(in the rows, 128 means zero)
Known rows, with every step that occurs:
tinap > rifu > rida > tuduz > denenu > bedosu > bunoz: [145 111 152 137 164 159 149 102 101  94 137 121 136 132 115 126 142 128
 169 201 171  44 147 148 142 142 160 137  74 120]
ponam > rida: [121 106 134  63 196 126 137 167 114 125 144 115 138 124 100 138  83 119
 102 144  66 111 123 142 108 129 130 109 172 147]
denenu > tuduz > rida: [132 127 141  68 162 142 116 113 123 108 121 135 122 136  97 144 127 115
 119 161  77 118 125 150 106 135 130 102 136 139]
tuduz > rida > rifu > nabi: [130 112 174  98 128 133 124  77 159 158 159  94 125 128 106 191  90  81
 160 161  56  97 133 123  81 111 141 130 128 116]
bedosu > bunoz > nabi: [137 112 112 144 165 164 124 216 116 128 151 129 131  97 100 122  74 120
 103 164 109 104 138 145 130 142 116 111  94 130]
rida > rifu > tinap: [131 130 163  91 123 123  96  73 131 148 156  88 138 121  79 167  78 102
 133 172 101 135 128 131  50 123 141 122 110 150]
rifu > rida > tuduz > denenu > bedosu: [143 130 140 115 158 146 128  95 118 108 129 113 129 149 110 151 131 130
 151 187 136 122 138 140 103 146 156 132 144 130]
gafofef > nabi > tefiv: [120 114 137 236 166 119  78 120 158 137 148 103 131  96  84 138  98 107
 111 133 127 158 135 154 149 137 126  99 123 146]
rifu > nabi: [118 117 150 138 158 140  99 153 141 143 163 111 136 116 122 156  75 102
 123 155  87 141 145 143 113 117 124 116 150 127]
bedosu > bunoz: [129 117 126 117 192 165 125 214 106 128 151 115 136 114 103 120  90 119
 107 156  97 121 150 152 120 140 127 109 105 146]
tinap > rifu > rida: [122 130 147 129 169 109 118  96 111 119 147 105 145 122  84 118 122 116
 128 153 118  75 138 156 109 126 140 122 120 118]
bunoz > zatod > nirok: [131 127 133  23 152 140 100 181 147  81 155 133 146 141  99 155  49 109
  84 172  86 171 160 154  53  99 130 110 142 142]
bedosu > bunoz > zatod > nirok: [137 116 130  32 169 165 120 211 133  81 156 136 149 135 100 139  52 109
  88 180  84 152 167 153  59 110 135 112 100 147]
tuduz > denenu > bedosu > bunoz: [132 111 121  88 176 209 141 209 104 114 143 144 129 126 125 128  78 125
 122 178 115 160 150 147 132 155 144 112 104 140]
rifu > nabi > bunoz > zatod: [123 127 176  54 142 111  83 182 143 137 165 141 139 120 122 182  50  91
 107 159  92 150 145 156  80 123 127 110 111 112]
rifu > rida > tuduz > denenu > bedosu > bunoz > zatod > nirok: [159 122 136  52 150 173 142 135 130  66 136 138 143 160 113 141  96 118
 130 220 134 135 164 141  54 124 170 137  92 139]
denenu > bedosu > bunoz > nabi > gafofef: [126  91 107 152 129 158 105 221 107 145 148 177 135  87 113 113  46 131
  95 174 149 107 144 153 141 141 107 102  90 124]
nirok > zatod: [125 120 151  96 169 132 114 170 125 146 138 116 139 133  92 157  86 126
 107 163 105 139 135 152  48 118 123 111 134 129]
tinap > rifu > rida > tuduz > denenu > bedosu: [138 121 155 121 148 131 129  72 117  93 134 115 134 141 113 143 138 129
 168 192 170  67 137 150 128 136 155 135 114 114]
rifu > nabi > bunoz: [118 129 166 112 152 125  71 181 136 157 162 135 133 105 113 154  78  96
 122 147  78 120 141 150 105 132 117 108 111 115]
tuduz > denenu > bedosu > bunoz > zatod > nirok: [140 111 126  14 155 210 135 209 132  69 149 164 141 147 126 138  41 116
  99 203 106 196 166 150  73 127 151 114  95 142]
gafofef > nabi > bunoz > zatod: [126 113 156 113 134  95  73 186 137 129 153 140 134 106  88 151  72  97
  92 139  98 136 145 161  88 139 120  90  95 135]
bedosu > bunoz > nabi > rifu > rida: [148 131 122 143 155 155 145 116 114 150 153 123 137 110  70 109 131 114
 135 154 135 122 143 155  92 143 144 125  77 119]
tuduz > rida: [127 125 133  76 167 143 130 163 115 120 137 117 125 132  94 149 104 109
 121 143  62 116 133 144 125 126 141 114 147 129]
denenu > bedosu: [117 121 124 126 162 141 101 151 123 128 148 134 129 116 120 123  88 128
 117 161 122 156 139 158 110 135 117 111 153 143]
tinap > rifu > rida > tuduz > denenu: [142 122 164 103 161 128 136 103 113  90 137  94 138 147  91 159 138 119
 157 181 137  46 141 144 124 130 161 131 114 112]
denenu > tuduz > rida > rifu: [141 123 159  56 144 128 115  53 140 126 127 114 121 139  87 173 125 103
 142 170  78  90 120 138  73 131 130 106 116 140]

Rows:
[128 116 155 182 100 119  88  56 131 145 162 109 135 106  63 124 123 100
 136 137 126 183 144 156  74 125 146 110  99 151]	gafofef > nabi > rifu > tinap
[133 147 141  99 165 126 130  79 118 147 153 102 138 134  67 125 139 115
 136 136 114 154 146 162  72 132 149 121 130 130]	nabi > rifu > rida
[131 125 189  72 124 118  97 113 152 170 156 119 122 118  98 192  94  76
 162 151  48  78 133 129  81 124 135 120  89 103]	tuduz > rida > rifu > nabi > bunoz
[136 139 139 117  98 135 102  80 128 138 158 123 136 108  68 141  96 108
 137 157 141 174 126 153  80 121 140 121 105 128]	bunoz > nabi > rifu > tinap
[137 130 169  64 116 126 119  60 126 145 145  92 130 129  78 176 100  92
 153 163  70 118 120 121  62 118 160 128 109 137]	tuduz > rida > rifu > tinap
[136 128 118 186 182 162 115 184 135 132 147 125 133  91  95 141  80 115
 110 160 143 137 126 152 166 145 123 113  84 128]	bedosu > bunoz > nabi > tefiv
[152 142 157  78 155 145 145  85 118 115 141  91 129 159  73 169 158 115
 167 165 126 132 150 148  82 136 169 132 124 125]	nabi > rifu > rida > tuduz > denenu
[114 109 166 143 144 125  98 124 142 127 169 114 140 109 120 152  82 100
 141 159 121  93 147 152 132 108 123 120 128 108]	tinap > rifu > nabi
[142 129 175  59 111 123 104   4 133 127 130 110 127 133  80 172 122  98
 147 183  86 114 111 129  53 126 149 115  93 148]	denenu > tuduz > rida > rifu > tinap
[122 101 117 122 126 132  92 219 115 143 146 148 137 101  90 147  42 122
  84 155 117 110 140 149 134 126 105  97 130 114]	bunoz > nabi > gafofef
[153  96 124 145 124 165 133 167 103 127 129 156 134 120 106 138  89 132
 131 202 166  78 144 136 130 151 147 124  79 110]	rifu > rida > tuduz > denenu > bedosu > bunoz > nabi > gafofef
[132 116 142 190 139 111 109  53 134 154 154 103 133 114  56 105 152 104
 135 124 116 149 152 159  75 140 145 111 115 138]	gafofef > nabi > rifu > rida
[135 126 153  65 150 133 132 107 135 139 146  93 123 134  86 178 101  98
 150 152  59  95 130 131  89 124 140 119 125 130]	tuduz > rida > rifu
[150  83 121 111 162 173 167 174 116 100 131 146 125 117 130 144  86 130
 137 200 136  73 119 133 152 148 141 128 114 130]	ponam > rida > tuduz > denenu > bedosu > bunoz > nabi
[125  99 174  85 102 126 111 118 148 171 158 117 131 124 101 197  59  85
 143 158  64  87 144 122  90 106 136 116 121 108]	tuduz > rida > rifu > nabi > gafofef
[126 107 139 179 134 126  98 107 141 143 160 112 128 107  72 126 120 105
 128 123 114 152 154 163  96 132 127 101 119 145]	gafofef > nabi > rifu
[150 125 118 117 139 195 160 102 115 132 147 148 130 121  92 114 115 119
 145 173 155 164 143 153 102 161 158 127  73 115]	tuduz > denenu > bedosu > bunoz > nabi > rifu > rida
[131  99 183  76 100 125  96  64 154 159 142 136 128 127 102 192  81  91
 139 175  78  81 134 129  75 114 128 104 111 117]	denenu > tuduz > rida > rifu > nabi > gafofef
[141 137 125 129 140 126 127  73 127 146 150 119 135 118  63 128 126 113
 132 144 125 144 136 157  83 135 140 123 119 116]	bunoz > nabi > rifu > rida
[138 112 113 153 137 172 127 138 123 137 158 155 127  95 100 110  99 124
 138 161 164 148 142 168 120 141 119 119  83 129]	denenu > bedosu > bunoz > nabi > rifu
[154 107 135 167 139 156 143 102 111  94 135 136 133 114 112 128 125 126
 163 208 190  35 133 143 152 146 149 139  61 103]	tinap > rifu > rida > tuduz > denenu > bedosu > bunoz > nabi
